Every row comes from one small tree of marks. Brackets hold a mark, then the marks that hang from it, in the order of their numbers. Every link used is in the known rows. Which tree was each row made from?
Known rows:
(K743 (K41 (K354 K417))): [ -8.2  29.4  -2.1  -9.4   8.9  15.4  -7.3   6.0   3.7   5.8 -15.4  -4.7
  15.0   4.1 -35.3  24.3  -8.6 -13.3  -1.1 -30.3 -13.7   1.9]
(K417 (K354 (K752 K27))): [ -5.2 -17.9 -12.6 -12.1  -4.1  11.1   2.2   0.4  -4.3   0.5   2.1   5.7
  24.5 -19.8  12.9   1.1  -3.3 -11.7   4.1   7.7  23.8  12.9]
(K752 K27 K312 K354): [ 10.0  -5.4 -27.0  -3.3   2.7 -15.2 -21.6 -10.4  -5.4  -1.4  20.0   7.0
  17.9  15.6  -7.1  -0.1   9.6 -18.4  10.3   1.4   5.4   6.7]
(K752 K27 K312 (K354 K417)): [  7.7  -3.5 -29.3  -5.7  -0.4  -2.6 -25.2  -7.8  -5.1   3.2  17.6   9.5
  27.6  17.3 -15.7   5.4   6.2 -25.3  10.9  -9.1  21.9   7.7]
(K767 (K752 K27 K354)): [  7.4   4.6 -37.4  -4.8  -1.9 -21.0 -22.4 -10.4  -5.1  -6.0  10.5   5.1
  27.9   9.6  -1.2 -13.6   7.1 -17.4   5.0   2.8  -0.2   2.1]
(K41 (K354 (K752 K27 K531))): [  8.4 -22.3 -32.6 -21.8   2.8 -14.1   0.6  -0.3  -6.4   1.3  -9.4   2.0
  12.1 -14.8  -6.1  12.5   7.1 -33.8  -1.7  -0.3 -18.3   9.7]
(K354 K41 K417 (K752 K27 K531)): [  6.0 -15.9 -17.4  -7.3   6.6  14.0   5.8  -3.7  -7.5  -3.5  -8.1   4.4
  27.2 -18.7  -6.6  20.9   2.5 -23.9  -0.6  -5.2   0.9   1.7]
(K767 (K752 K312 K531)): [ 25.9 -17.2 -41.7 -20.4   5.3 -27.7   1.7  -5.0  -5.5  -2.8   7.7   9.9
   9.4   1.1  -3.1   7.1  12.2 -23.3  -0.7  -2.9 -39.9  -2.1]
(K354 K752): [  2.1  -9.2  -3.7  -3.2  -4.9  17.8   8.8  -2.9  -5.4  -0.6 -11.7   1.8
  10.0 -12.5   7.7   3.5  -3.6  -6.4  -5.0  -0.9   0.5  -0.9]
(K767 (K752 (K354 K417) K531)): [  5.9  -2.3 -49.8 -12.8 -11.1 -21.0 -14.0  -8.2  -4.2  -3.1   3.7  -0.8
  15.3   3.6 -11.2  -3.3   0.6 -26.9  -6.4  -5.3  -6.1  -2.7]
(K767 (K752 K27 K312 (K531 K461))): [ 35.7 -22.0 -51.1 -23.8  -2.5 -40.0   7.9  -4.7  -8.8  -1.6  31.2  15.3
  16.5  -3.0  -2.1   9.5  26.3 -44.2  11.2  -0.2 -38.1   6.3]
(K767 (K752 K27 K354 (K531 K461))): [ 17.7  -7.7 -55.2 -14.1 -17.1 -41.2  -3.6  -9.7  -7.6  -5.6  26.8   1.4
  15.7  -1.0   0.7  -8.4  20.2 -36.8   3.4   7.0 -15.3   4.3]
(K752 K27 K531): [  9.6 -28.2 -20.3  -7.3  -2.7 -28.7  -3.1  -2.3  -2.7  -1.7   9.2   2.3
  -1.7  -6.5   0.3   6.6  10.4 -18.3   6.5   9.7 -15.5   4.7]
(K417 K354): [-10.2   3.2  -0.4  -7.2   0.6   1.9  -0.5   5.2   3.5   1.0   5.3  -2.5
   6.2  -9.6   3.9  -3.4  -5.9   4.7  -0.3   5.4  21.5   8.1]
(K767 (K752 (K354 K417))): [ -0.5  13.0 -34.9  -5.2  -4.4  -0.3 -17.3  -6.8  -2.7  -2.3   2.4   0.8
  28.9  10.2 -10.2  -8.7  -2.8 -16.5  -3.8 -10.3  12.1  -1.6]
(K767 (K752 (K354 K41) K531)): [  7.1  12.7 -37.7  -3.6   6.6 -21.2  -5.7 -11.3  -3.8 -13.0   3.5  -6.8
  15.5   1.5  -7.1  -2.9   7.6  -8.4 -10.9  -0.5 -17.8  -7.2]
(K417 (K354 K752)): [ -9.2  -6.4  -8.0 -11.7  -6.2  21.7  11.5   2.3  -3.1   0.6  -6.5  -0.8
  14.1 -22.0  12.1   0.3  -9.3  -1.1  -4.5   5.2  21.6   7.3]
(K743 K41): [ -2.7  16.4   7.3   6.4   0.5   8.6   2.9  -1.6   1.4  -2.1  -5.8  -3.5
   0.6  -0.5 -11.9  14.6  -4.1   2.0   1.3 -14.2 -23.2  -4.4]
(K531 K461): [  6.3   5.1  -3.1  -3.4 -10.8  -3.0  14.4   2.0  -1.4   1.4  13.8  -0.1
  -2.2  -4.5   1.2   0.6   8.7 -10.2   1.7  -0.9  -0.2   2.5]
(K752 K27): [  4.4 -11.1  -6.9  -0.2   0.9  -9.8  -8.0  -1.5  -1.8  -0.2   8.6   5.7
  10.3   0.9   0.6   0.1   5.8  -8.0   9.7   2.7   0.6   5.9]
(K461 K531): [-3.8 -3.2 -4.4 -6.0 -9.8 -2.7 10.0  2.2 -5.8  3.2 14.5 -3.3 -7.4 -6.8
 -0.7  1.5  4.8 -6.5  0.1 -3.5 -1.9 -0.4]
(K767 K752): [  9.5   4.1 -19.3  -8.3   1.5  -7.5  -3.3  -1.2  -2.1  -3.5   1.0   6.2
  14.9   2.7   1.1  -6.0   3.3  -6.1  -1.6  -2.4 -15.9  -2.0]
(K752 K27 K354): [ -1.3  -1.8 -16.6   3.5  -5.8 -13.4 -19.5  -8.7  -3.1  -2.5  13.0  -0.8
  13.6   8.5  -2.2  -8.4   4.4  -9.4   6.4   6.8  14.5   4.7]

Write each row's tree:
[ 13.8 -20.2 -23.4 -13.7   2.6  21.6  -4.0  -3.7  -9.4   4.5   0.6  18.3
  35.3  -2.6  -4.8  18.8   3.2 -30.4  10.2 -11.5  10.2   7.6]	(K354 K417 (K752 K27 K312))
[  0.6   4.8  -5.1  -0.9  12.0  34.2   1.3  -3.1  -7.2  -1.8  -9.7   7.5
  37.4  -9.0  -5.1  16.4  -0.9 -14.3   3.4  -8.1  17.6   1.9]	(K354 K41 K417 (K752 K27))
[ -0.9  -5.0 -20.0 -18.5   5.0  18.5  -7.8   3.2  -4.7   6.6 -13.5   7.4
  35.1  -6.9 -14.7  14.8  -1.8 -32.2   1.5 -15.4  11.2  11.6]	(K41 (K354 K417 (K752 K27)))
[  6.6   0.3 -15.4  -9.3  -5.5  18.5  28.2  -1.7  -8.2  -1.3  -1.9  -0.8
  14.1 -22.5  -6.4  20.0   6.9 -25.2  -8.7 -11.0   2.4  -1.4]	(K354 K41 K417 (K752 (K531 K461)))
[-10.0  15.2   0.9  -3.8   8.9  34.7  13.3   0.1  -3.4  -4.4  -8.4  -2.0
  21.8 -21.8   6.4   5.9  -7.8   7.4  -8.9   0.0  24.9   2.9]	(K417 (K354 K41 K752))
[  6.3   9.2 -29.8  -6.1   9.3  -2.4  -9.7  -8.8  -5.2  -3.1   9.9  -1.3
  15.3   7.0 -23.8  16.4   4.8 -17.2  -5.4 -10.0   3.9  -1.2]	(K752 K312 (K354 K41 K417) K531)
[ 12.1 -10.7 -29.2 -25.1  12.7  17.8  -9.0   2.6  -8.2   8.6  -5.2  15.3
  38.2   0.9 -19.4  23.9   3.3 -38.5   5.5 -20.2   3.9  12.5]	(K41 (K354 K417 (K752 K27 K312)))
[ 13.8 -27.9 -29.1 -16.3 -19.7   0.8  16.7  -1.1  -9.5   3.5   9.5   6.7
  16.7 -19.8  -1.7  15.2  10.0 -46.1   4.0  -1.3   1.9   8.1]	(K354 K417 (K752 K27 (K531 K461)))
[ -9.5  30.1  -5.2   8.0   6.1  17.6 -13.1  -6.0  -0.7  -4.0   0.7  -5.9
  21.0   8.7 -18.4   2.7  -4.7   0.2  -5.9 -11.2  27.2  -2.4]	(K752 (K354 K41 K417))
[  5.1 -23.4 -34.9 -25.8   0.5  -1.1  -3.2   2.9  -6.6   5.6 -12.7   4.9
  23.2 -15.0 -14.1  19.0   0.9 -42.0  -2.3  -9.5  -4.1  10.2]	(K41 (K354 K417 (K752 K27 K531)))
[ 19.2  -6.3 -37.6 -15.6 -11.0 -29.6  15.2  -1.4  -4.8  -2.9  16.0   2.4
   2.1 -10.3   2.1  -0.3  15.7 -27.9  -3.1   0.1 -31.0  -0.9]	(K767 (K752 (K531 K461)))
[ 26.7 -26.5 -32.4 -18.7  -5.1 -28.3   8.4  -2.9  -7.0   2.1  31.5  10.0
   1.3  -4.9  -3.6  15.2  23.7 -38.7  11.3   2.7 -20.9   8.5]	(K752 K27 K312 (K531 K461))
[  9.4  13.7 -18.5   2.4  18.6  -4.8 -18.4 -11.2  -5.3  -6.7  19.2   5.4
  25.9  14.7 -12.3   6.5  11.7  -6.9   6.3  -3.6   9.3   3.5]	(K752 K27 K312 (K354 K41))
[ 24.4 -18.6 -61.4 -17.6   0.2 -43.5 -19.3 -12.7  -8.7  -6.0  21.3   9.1
  22.2  10.2  -4.6  -0.4  17.2 -35.1   6.0   3.1 -25.7   3.3]	(K767 (K752 K27 K312 K354 K531))
[ 13.0   0.7 -12.6  -7.3  19.3  34.9  -0.4  -4.3  -9.0  -0.4  -0.7  15.4
  42.5  -4.1 -11.5  25.4   5.0 -21.4   5.5 -15.9   8.9   4.5]	(K354 K41 K417 (K752 K27 K312))
[  6.4  -6.5 -25.2 -15.1   2.7  -3.1   3.6  -2.9  -5.8  -0.3 -15.9  -1.7
  13.6 -15.7 -18.0  27.5   1.9 -31.5  -0.9 -13.3 -38.4   5.3]	(K743 (K41 (K354 (K752 K27 K531))))
[ 11.0  -0.3 -21.0 -21.8  13.7  13.1   2.6   1.1  -7.1   4.6 -10.2   7.5
  19.0  -2.8 -10.5  17.2   2.4 -22.4  -5.3 -15.8 -11.8   6.5]	(K41 (K354 (K752 K312)))
[ -2.6  13.8   2.4   1.6   9.3  41.0   9.8  -1.6  -5.4  -1.8 -18.4   2.6
  28.4 -10.5  -7.4  14.9  -6.6  -5.0  -8.0 -14.2  17.4  -3.0]	(K354 K41 K417 K752)
[  4.8  -6.6 -32.2 -26.9 -11.3   5.2  18.2   4.6  -7.1   7.2  -5.3  -0.7
  10.7 -20.4 -14.4  18.2   4.9 -43.7  -8.8 -14.6  -4.3   7.5]	(K41 (K354 K417 (K752 (K531 K461))))
[ 11.5   8.7 -26.3  -2.0  12.6 -15.4  -6.4 -10.4  -5.5  -7.4  12.6  -3.6
   4.9   5.0 -15.0  10.1  10.1  -9.7  -6.4  -1.3  -8.8  -3.4]	(K752 K312 (K354 K41) K531)
[ 30.5 -28.5 -49.6 -20.0   8.7 -37.6  -7.4  -5.7  -6.8  -2.7  16.3  15.5
  20.1   1.9  -3.2   9.0  19.1 -33.4   8.7   1.4 -38.5   3.4]	(K767 (K752 K27 K312 K531))
[ 17.5 -24.2 -40.3 -14.4   1.5 -34.4  -5.8  -5.0  -4.8  -5.1   7.4   7.2
  15.7  -6.3   2.4   0.6  13.1 -24.7   4.2   5.5 -31.1   2.0]	(K767 (K752 K27 K531))
[  0.6   3.6 -16.0 -12.7  -4.1  12.5  31.4   0.8  -5.7  -4.3   8.1  -5.0
  11.0 -33.1   6.3  11.7   4.7 -13.8  -9.8   4.4   8.9   5.7]	(K417 (K354 K41 (K752 (K531 K461))))
[  5.7  17.5 -21.9   0.9  16.1   7.0 -22.5  -9.0  -4.7  -1.9  16.6   6.9
  37.0  16.3 -21.6  11.4   5.9 -15.2   7.6 -11.6  20.6   4.7]	(K752 K27 K312 (K354 K41 K417))
[  5.1  17.6 -14.5 -17.8  11.5  34.4   1.6   1.4  -5.1   6.8 -19.8   6.0
  29.3  -0.8 -31.4  36.5  -5.8 -28.1  -2.7 -36.4 -21.8   3.3]	(K743 (K41 (K354 K417 (K752 K312))))
[  4.9  24.4 -27.6   3.9  12.7  -9.8 -18.2 -11.6  -4.9 -11.1  10.2   2.3
  37.1  10.5  -6.9  -7.0   9.7  -6.6   1.4   0.2   3.8  -0.2]	(K767 (K752 K27 (K354 K41)))
[ 22.0 -33.6 -30.1 -14.2   5.6 -28.2  -5.5  -4.1  -5.7   0.7  17.6  10.1
   3.4  -0.3  -4.1  14.9  15.6 -27.7   9.9   3.6 -22.3   6.5]	(K752 K27 K312 K531)
[ -4.5  12.1 -21.9   1.4   2.4   0.1  -8.1  -7.1  -2.2  -4.8   0.8 -10.3
  10.0   0.6 -18.7   6.8  -0.6  -9.1  -8.1  -5.7  13.1  -3.5]	(K752 (K354 K41 K417) K531)
[ -4.2  22.7  -5.5  -8.6   5.9  22.2   5.5   0.7  -2.6   0.8 -25.7  -4.0
  14.2  -8.7 -17.8  21.8  -6.4 -13.2  -6.7 -22.5 -26.1  -0.2]	(K743 (K41 (K354 K752)))
[ 20.5 -40.1 -36.9 -21.0  -2.2   1.7   1.9  -4.9 -10.7   3.6   1.8  15.1
  22.7  -9.9  -5.4  23.2   8.2 -41.8   6.3  -5.0  -8.1   7.8]	(K354 K417 (K752 K27 K312 K531))
[ 28.1 -33.6 -37.5 -19.5 -11.0 -13.3  18.3  -5.8 -13.3   1.1  19.5  12.3
  12.2 -15.0   4.3  17.5  22.1 -44.5   7.0   1.6 -20.7   7.9]	(K354 (K752 K27 K312 (K531 K461)))
[ 10.0   9.1  -6.8  -7.9  16.8  39.2   7.6  -2.9  -8.1  -0.4 -10.2  10.7
  31.1  -3.7 -11.7  22.7  -0.5 -12.1  -4.9 -19.6   7.9  -2.0]	(K354 K41 K417 (K752 K312))
